What can hang from each mark
betet: nezof
ledatu: gigon
gusik: letir zusu
nezof: betet musel
gigon: ledatu rusu zusu
safu: vopi
musel: nezof vopi
vopi: musel safu
vevi: rusu tinara
tinara: vevi
letir: gusik safu
zusu: gigon gusik
rusu: gigon vevi

Every row comes from one small tree of marks. Brackets hold a mark, then the marks that hang from it, in alphabetical order. Every link used is in the known rows. Which tree was each row made from?
Known rows
{zusu {gigon {rusu vevi}} {gusik letir}}: [-17,-6,6,-18,-7,-8,52,-10,10,0,51,-8,16,52,-15,-8,-28,-11,3,41,18,17,-30,-18,52,5,-36,-9,65,-13,-4,19,-61]
{gigon ledatu rusu}: [-26,-4,-4,6,-11,-13,4,8,-9,-1,47,-5,8,2,-10,-17,-28,-1,-24,21,19,-7,-5,-29,34,9,-36,-21,33,-28,4,52,-18]
{safu {vopi musel}}: [-8,-22,3,-15,-10,15,-31,4,-17,-7,31,-18,31,8,-4,-28,-27,3,-32,26,-25,-10,-6,-52,33,-26,-19,-29,47,-8,-26,48,-14]
{letir {safu vopi}}: [-17,2,-9,-16,10,22,-16,8,-16,-5,43,-30,22,0,-21,-9,-49,-10,-30,16,-22,-10,0,-32,32,-9,-7,-19,27,-17,-6,35,-16]
{vevi {rusu {gigon ledatu}} tinara}: [-14,3,16,5,-9,-15,13,-6,12,19,36,-14,17,6,-11,-39,-33,3,-1,21,2,-27,-23,-1,51,12,-38,-28,64,-3,21,43,-47]
{vevi rusu}: [-1,-3,11,-1,-12,11,-21,3,-17,-7,18,7,23,22,-34,-10,-21,-8,-20,16,-5,13,-12,-21,44,-2,-25,-15,44,1,1,39,-15]
{rusu {gigon {zusu gusik}} {vevi tinara}}: [18,-4,8,-2,-26,0,57,20,-20,-6,61,-40,21,35,-4,-28,-37,4,27,37,4,-5,-40,12,44,16,-40,-10,72,-20,19,7,-59]
{ledatu gigon}: [18,-4,-8,7,10,19,0,9,-17,-9,33,-12,26,6,-19,-11,-13,-21,-16,26,-1,10,-10,-15,29,8,-33,4,53,-13,12,8,-19]
{betet {nezof musel}}: [11,-34,-6,-25,-9,21,-36,-2,-24,-13,25,-30,37,-15,-9,-24,-18,-2,-31,29,-7,8,10,-55,14,1,-39,11,60,-33,-22,37,-10]
{safu {vopi {musel {nezof betet}}}}: [0,-23,-5,-28,13,-2,-20,6,-3,12,24,-2,21,6,10,-20,-7,10,-34,31,-23,-3,-12,-62,20,-38,-15,-21,58,4,-38,66,4]
{vopi {musel {nezof betet}} safu}: [13,-37,-6,-10,-5,8,-26,9,7,13,9,-19,44,13,-8,-21,-2,-1,-29,58,7,7,-16,-52,9,-16,-32,-14,82,2,-37,53,2]
{ledatu {gigon {rusu {vevi tinara}} zusu}}: [24,-1,-5,37,3,-10,70,7,-15,-8,61,-19,33,23,8,-12,-39,13,26,23,-6,19,-44,2,28,16,-24,-7,52,-12,58,22,-43]
{nezof betet {musel {vopi safu}}}: [3,-36,-35,-27,1,18,-20,3,-3,9,2,-20,22,1,-12,-15,-17,7,-23,29,-4,13,1,-43,16,2,-26,-14,68,5,-13,44,28]
{tinara {vevi {rusu {gigon {zusu gusik}}}}}: [2,-8,45,-18,-30,7,35,37,-27,6,44,-37,40,62,-37,-15,-25,-7,10,31,3,-8,-19,24,63,-9,-47,0,79,-1,16,45,-21]
{rusu {gigon zusu}}: [5,-7,9,-2,-18,6,-3,35,-22,-11,47,-26,30,21,-15,-2,-34,-11,-17,40,1,-7,-11,2,42,10,-40,-12,35,-24,15,19,-29]
{tinara {vevi {rusu gigon}}}: [-14,8,34,-14,-12,-10,9,18,-19,-2,25,-4,50,35,-30,-23,-22,-12,9,20,-12,-7,-13,1,59,-20,-31,-15,64,-11,16,47,-26]
{nezof betet {musel vopi}}: [4,-21,-29,-27,3,5,-22,6,-21,3,6,-2,4,-11,-5,-5,-8,8,-26,13,-13,10,4,-39,22,-9,-29,-8,52,0,-7,47,34]
{gusik {zusu {gigon rusu}}}: [-9,-6,6,0,3,-13,17,39,-5,11,47,-13,13,33,-15,-9,-24,-2,-28,53,-2,19,-17,-29,37,4,-24,7,28,-8,11,32,-50]
{nezof {musel vopi}}: [-10,-19,-15,-17,-6,12,-34,2,-11,-21,14,-16,16,-17,-4,-12,-15,6,-17,19,-11,3,10,-30,27,0,-45,-11,49,-13,-10,37,3]
{letir gusik {safu {vopi musel}}}: [3,-17,4,-10,-5,29,-18,26,-15,-8,47,-47,24,-12,-23,-16,-50,-5,-54,38,-17,-13,-11,-36,28,-40,-35,-14,44,-14,-16,71,-1]
{zusu {gigon ledatu} gusik}: [-6,-4,1,-18,-3,15,20,11,-3,17,53,-46,3,16,-20,-26,-14,-15,-12,41,37,-8,9,-25,44,12,-49,7,77,-14,-13,16,-38]
{musel {nezof betet} {vopi safu}}: [-6,-29,-12,-20,25,9,-12,8,18,4,22,-12,22,0,-8,-14,-3,2,-6,42,0,13,-2,-39,20,-5,-28,-8,67,10,-30,28,1]
{letir safu}: [-2,5,-4,0,-6,16,-23,14,-21,-8,32,-27,24,-3,-35,2,-34,-20,-27,30,0,-1,-4,-14,29,5,-24,-6,34,-23,2,26,-17]
{gigon ledatu rusu {zusu gusik}}: [-8,-20,7,2,-24,6,30,27,-16,9,65,-38,-3,28,-15,-12,-34,2,-19,32,34,-9,-12,-7,39,18,-52,-7,51,-18,3,49,-15]
{vevi {rusu {gigon {zusu gusik}}} tinara}: [16,-15,28,-4,-22,14,37,16,-4,15,41,-35,18,42,-26,-23,-32,8,-3,37,2,-14,-41,16,52,16,-46,-10,77,18,10,31,-42]
{betet {nezof {musel {vopi safu}}}}: [-4,-54,-3,-26,2,37,-34,-7,7,-12,30,-45,45,-19,-11,-37,-24,2,-15,44,-8,5,20,-55,14,5,-45,1,78,-17,-30,25,-7]
{gusik letir {zusu {gigon ledatu}}}: [-11,-19,9,-7,-9,-12,-22,12,20,32,35,-37,14,34,-8,-3,-27,-15,-19,38,5,8,-5,-8,54,24,-43,-5,34,-4,2,27,-66]
{gusik letir {zusu {gigon rusu}}}: [-15,-21,11,-8,-2,-17,0,16,17,17,36,-14,18,47,-15,4,-28,-4,-32,46,-8,21,-27,-15,47,12,-30,-4,25,6,2,36,-63]
{nezof betet musel}: [18,-15,-35,-27,-12,4,-23,8,-34,9,-3,0,12,4,-10,-4,-10,1,-38,13,-4,16,-7,-41,15,0,-18,-5,51,-11,-5,51,28]
{vopi safu}: [3,-22,-10,-6,-13,27,-25,6,-7,-9,21,-25,39,18,-29,-20,-27,-11,-18,38,6,12,-7,-30,25,13,-25,-13,53,-14,-18,19,-24]
{rusu {gigon ledatu {zusu {gusik letir}}}}: [-7,-26,18,-19,-31,6,5,13,9,18,50,-46,11,41,-16,-5,-35,-18,-16,34,26,-24,-15,23,59,27,-68,-18,57,-16,-5,28,-45]
{ledatu {gigon {zusu gusik}}}: [39,-22,4,3,-7,39,26,30,-24,0,52,-45,18,33,-24,-3,-17,-16,-13,34,15,7,-16,7,33,19,-49,16,69,-3,10,5,-14]
{gusik {letir safu} zusu}: [1,-21,8,-4,-19,3,-46,19,2,13,21,-32,21,29,-32,15,-40,-20,-37,31,-20,9,-20,4,40,17,-31,-8,14,-5,0,32,-47]
{ledatu {gigon rusu {zusu {gusik letir}}}}: [15,-34,12,1,-8,19,35,10,4,8,49,-30,17,51,-22,10,-26,-7,-23,32,13,9,-37,17,42,23,-52,0,59,9,7,27,-28]
{musel nezof {vopi safu}}: [-20,-27,2,-9,18,16,-23,1,27,-22,34,-23,35,-5,-7,-25,-12,0,3,46,1,5,3,-34,25,1,-46,-10,64,-4,-31,19,-26]
{rusu gigon}: [-7,0,1,-13,-8,2,-9,21,-15,-14,35,-4,24,9,-19,-18,-22,-18,-23,37,-1,-9,-10,-16,41,2,-35,-16,41,-30,-2,17,-33]
{rusu {vevi tinara}}: [12,5,-12,10,-14,-8,13,-8,-22,-15,32,-9,27,7,1,-28,-29,10,22,13,-12,15,-30,-20,33,6,-17,-16,53,-18,12,15,-50]

Write each row's tree
[-18,-8,10,-2,-5,-7,-18,17,24,37,42,-59,16,24,-22,6,-43,-26,-24,45,5,-3,-1,2,49,25,-41,0,31,-8,18,30,-63]
{gusik {letir safu} {zusu {gigon ledatu}}}
[-5,-10,-6,-19,26,-5,-14,11,4,-1,24,6,2,-10,2,-4,5,3,-9,24,-8,10,-1,-35,29,-15,-28,-3,52,5,-24,33,5]
{musel {nezof betet} vopi}
[20,-11,1,17,-8,10,77,26,-24,-13,74,-21,21,41,-11,-7,-31,-10,12,35,18,18,-32,0,35,11,-39,4,63,-24,37,16,-27]
{ledatu {gigon {rusu vevi} {zusu gusik}}}
[-7,0,-2,31,-23,-26,49,3,-10,1,64,-27,19,16,16,-20,-48,24,27,16,10,3,-29,-4,38,19,-29,-25,40,-28,44,46,-45]
{gigon ledatu {rusu {vevi tinara}} zusu}
[-5,5,-9,14,-8,-22,40,-7,-14,-16,43,4,22,11,3,-26,-35,18,13,18,-10,14,-41,-25,31,1,-13,-21,44,-19,18,34,-49]
{gigon {rusu {vevi tinara}}}
[-14,-23,3,-22,-3,9,-37,12,5,17,33,-34,17,31,-19,7,-56,-10,-39,20,-41,3,-16,-13,43,3,-10,-19,8,0,-9,42,-47]
{gusik {letir {safu vopi}} zusu}
[-3,-3,8,-4,-31,-3,48,30,-18,-3,75,-39,14,31,-5,-22,-40,-17,19,38,32,-15,-8,7,51,17,-55,-14,63,-49,25,17,-43]
{rusu {gigon ledatu {zusu gusik}} vevi}
[-2,-4,22,17,-17,-10,20,8,5,22,44,-35,23,21,-8,-20,-44,10,6,25,4,-24,-23,17,54,23,-46,-25,57,0,36,44,-43]
{vevi {rusu {gigon ledatu zusu}} tinara}
[11,-30,9,-7,-11,20,-24,49,-13,7,50,-50,17,3,-22,-16,-53,-2,-63,46,-31,-4,-18,-32,26,-36,-35,-4,30,-11,-11,72,-17]
{letir {gusik zusu} {safu {vopi musel}}}
[11,-1,-3,30,-3,-5,57,21,-23,-19,66,-7,33,28,0,2,-37,-7,13,27,4,23,-28,-4,31,9,-28,-6,39,-32,58,20,-25]
{ledatu {gigon {rusu vevi} zusu}}
[-15,-22,9,-15,4,6,-31,0,5,-15,35,-16,35,-2,7,-29,-15,8,-25,34,-22,-12,-6,-56,25,-31,-34,-23,55,-10,-41,57,-25]
{safu {vopi {musel nezof}}}
[-17,-23,10,-16,-12,16,-45,-14,11,7,25,-37,36,15,-14,-4,-48,-9,-43,27,-30,-21,-14,-25,39,-16,-25,-37,38,1,-23,56,-26]
{gusik {letir {safu {vopi musel}}}}
[15,-19,-1,-10,-5,-8,-29,14,-8,8,10,-1,25,0,0,-11,8,-2,-32,43,1,3,-17,-47,16,-23,-35,-8,64,-1,-30,56,3]
{vopi {musel {nezof betet}}}
[-1,3,16,0,-6,-5,10,-3,1,8,23,-2,25,18,-20,-29,-29,4,-6,25,-15,-12,-34,-3,48,5,-29,-22,61,8,11,32,-47]
{vevi {rusu gigon} tinara}
[-19,8,-10,20,-10,-32,43,-11,-5,0,53,-6,12,1,13,-37,-37,16,20,15,7,-1,-29,-24,34,11,-24,-29,47,-31,27,44,-48]
{gigon ledatu {rusu {vevi tinara}}}
[12,-25,13,-11,-27,31,-14,12,-6,7,37,-60,19,38,-38,20,-44,-18,-28,33,11,-3,-19,21,44,23,-50,-3,44,1,-9,26,-27]
{gigon {zusu {gusik {letir safu}}}}
[-23,-2,2,-13,3,0,48,12,4,18,63,-31,-3,21,-19,-27,-20,-6,-20,44,42,-7,-3,-29,43,8,-45,1,71,-13,-5,35,-36]
{zusu {gigon ledatu rusu} gusik}
[-17,-6,9,-19,-3,15,8,-4,23,30,45,-65,8,24,-30,-2,-35,-29,-21,42,33,-16,0,1,50,21,-53,-1,69,-6,-10,21,-47]
{zusu {gigon ledatu} {gusik {letir safu}}}
[-28,10,31,-9,-15,-22,12,14,-8,12,37,-16,40,24,-21,-33,-27,-13,13,16,4,-20,-2,3,64,-12,-42,-21,68,-20,24,57,-27]
{tinara {vevi {rusu {gigon ledatu}}}}
[-4,-39,2,-24,4,20,-33,-2,-8,-18,30,-28,26,-30,-2,-29,-14,4,-18,29,-16,4,21,-52,22,-7,-46,7,62,-23,-21,32,-4]
{betet {nezof {musel vopi}}}
[0,7,-9,19,9,-11,51,6,-19,-20,56,12,28,15,-5,-13,-26,-12,8,26,2,20,-26,-21,32,1,-23,-11,48,-34,38,19,-30]
{ledatu {gigon {rusu vevi}}}
[22,-14,2,3,-12,16,-20,58,-22,0,44,-40,9,3,-36,4,-44,-16,-49,43,-8,15,-19,-7,26,-7,-40,16,21,-21,5,46,-23]
{letir {gusik zusu} safu}
[-22,-10,-4,-25,5,19,-34,-13,6,2,29,-29,25,15,-22,5,-54,-12,-33,12,-27,-8,-10,-17,42,-2,-12,-28,23,-2,-16,38,-31]
{gusik {letir {safu vopi}}}
[9,-21,4,-3,-27,20,5,27,-22,8,53,-52,5,23,-17,-12,-27,-7,-12,28,31,-7,0,-1,41,22,-53,0,57,-18,-6,31,-16]
{gigon ledatu {zusu gusik}}
[-10,-11,3,9,-30,-7,55,24,-22,-5,76,-28,6,33,-5,-15,-40,1,11,27,34,1,-15,-8,42,14,-44,-12,52,-39,24,40,-28]
{gigon ledatu {rusu vevi} {zusu gusik}}
[-1,5,-1,-3,3,-10,83,-3,-4,3,59,-23,13,32,-6,-34,-27,14,18,43,16,11,-39,-27,38,2,-25,0,81,-5,8,18,-64]
{zusu {gigon {rusu {vevi tinara}}} gusik}
[-18,0,-1,24,-26,-21,36,18,-19,-11,67,-16,19,20,7,-6,-45,3,16,20,20,7,-10,-12,40,12,-34,-24,29,-46,43,43,-26]
{gigon ledatu {rusu vevi} zusu}
[-2,3,40,-5,-25,-5,15,31,-25,-2,35,-24,54,49,-26,-8,-32,-6,15,24,-11,-7,-13,21,60,-11,-37,-12,58,-9,34,49,-21]
{tinara {vevi {rusu {gigon zusu}}}}
[-12,4,1,6,-3,-27,44,34,-10,-2,59,-3,19,40,-5,-13,-34,-5,3,49,-4,30,-22,-31,38,-1,-14,0,31,-27,33,25,-63]
{gusik {zusu {gigon {rusu vevi}}}}
[1,12,-5,0,-12,-19,30,0,-12,-13,42,-4,29,9,4,-34,-35,-1,22,28,-11,-3,-34,-11,40,5,-24,-23,56,-32,21,10,-65]
{rusu gigon {vevi tinara}}
[14,-12,1,22,2,9,32,25,-16,-6,55,-20,27,22,-13,5,-29,-4,-17,32,4,11,-21,-1,28,15,-37,0,37,-12,34,30,-13]
{ledatu {gigon rusu zusu}}
[2,-34,16,-11,-26,12,9,9,-4,2,40,-25,11,53,-25,10,-30,2,-29,31,13,6,-35,5,46,19,-49,-11,42,3,-16,42,-27]
{gigon rusu {zusu {gusik letir}}}
[23,-13,4,-7,-1,11,1,52,-14,3,46,-34,10,19,-22,-6,-27,-8,-40,54,1,29,-12,-22,36,-8,-42,25,38,-9,2,30,-40]
{letir {gusik {zusu gigon}}}
[-28,-17,8,-19,-2,-5,30,-8,25,25,51,-30,3,36,-17,-13,-24,-10,-24,39,35,-7,-13,-15,54,18,-53,-10,67,-2,-14,38,-49]
{zusu {gigon ledatu rusu} {gusik letir}}
[-1,-18,8,-20,-17,25,-19,-2,-1,7,26,-39,13,25,-42,7,-32,-24,-33,29,10,-6,-19,3,42,14,-43,-5,52,-3,-25,26,-31]
{zusu {gusik {letir safu}}}
[-18,-9,8,0,-8,-31,26,12,11,5,47,-1,23,54,-4,1,-36,-7,-1,42,-9,32,-31,-17,49,6,-24,-12,26,-15,23,27,-77]
{gusik letir {zusu {gigon {rusu vevi}}}}
[-28,-18,10,-2,-5,-26,5,13,27,32,44,-24,8,39,-6,-3,-33,-5,-26,41,8,8,-15,-14,50,21,-39,-9,28,-5,12,46,-64]
{gusik letir {zusu {gigon ledatu rusu}}}
[22,-22,6,8,-1,22,51,31,-18,-2,63,-33,13,35,-23,-4,-22,-5,-19,39,19,6,-27,3,31,17,-47,11,61,-3,16,26,-12]
{ledatu {gigon rusu {zusu gusik}}}
[1,-17,8,-30,-5,20,1,-7,10,11,28,-31,16,42,-28,-4,-16,-18,-20,39,17,7,-16,-12,48,13,-45,3,72,10,-31,8,-50]
{zusu gigon {gusik letir}}
[6,-2,-3,25,-20,-16,45,6,-20,-14,52,-16,28,25,6,-12,-44,25,21,20,-7,16,-40,-5,32,13,-19,-20,37,-17,37,36,-46]
{gigon {rusu {vevi tinara}} zusu}
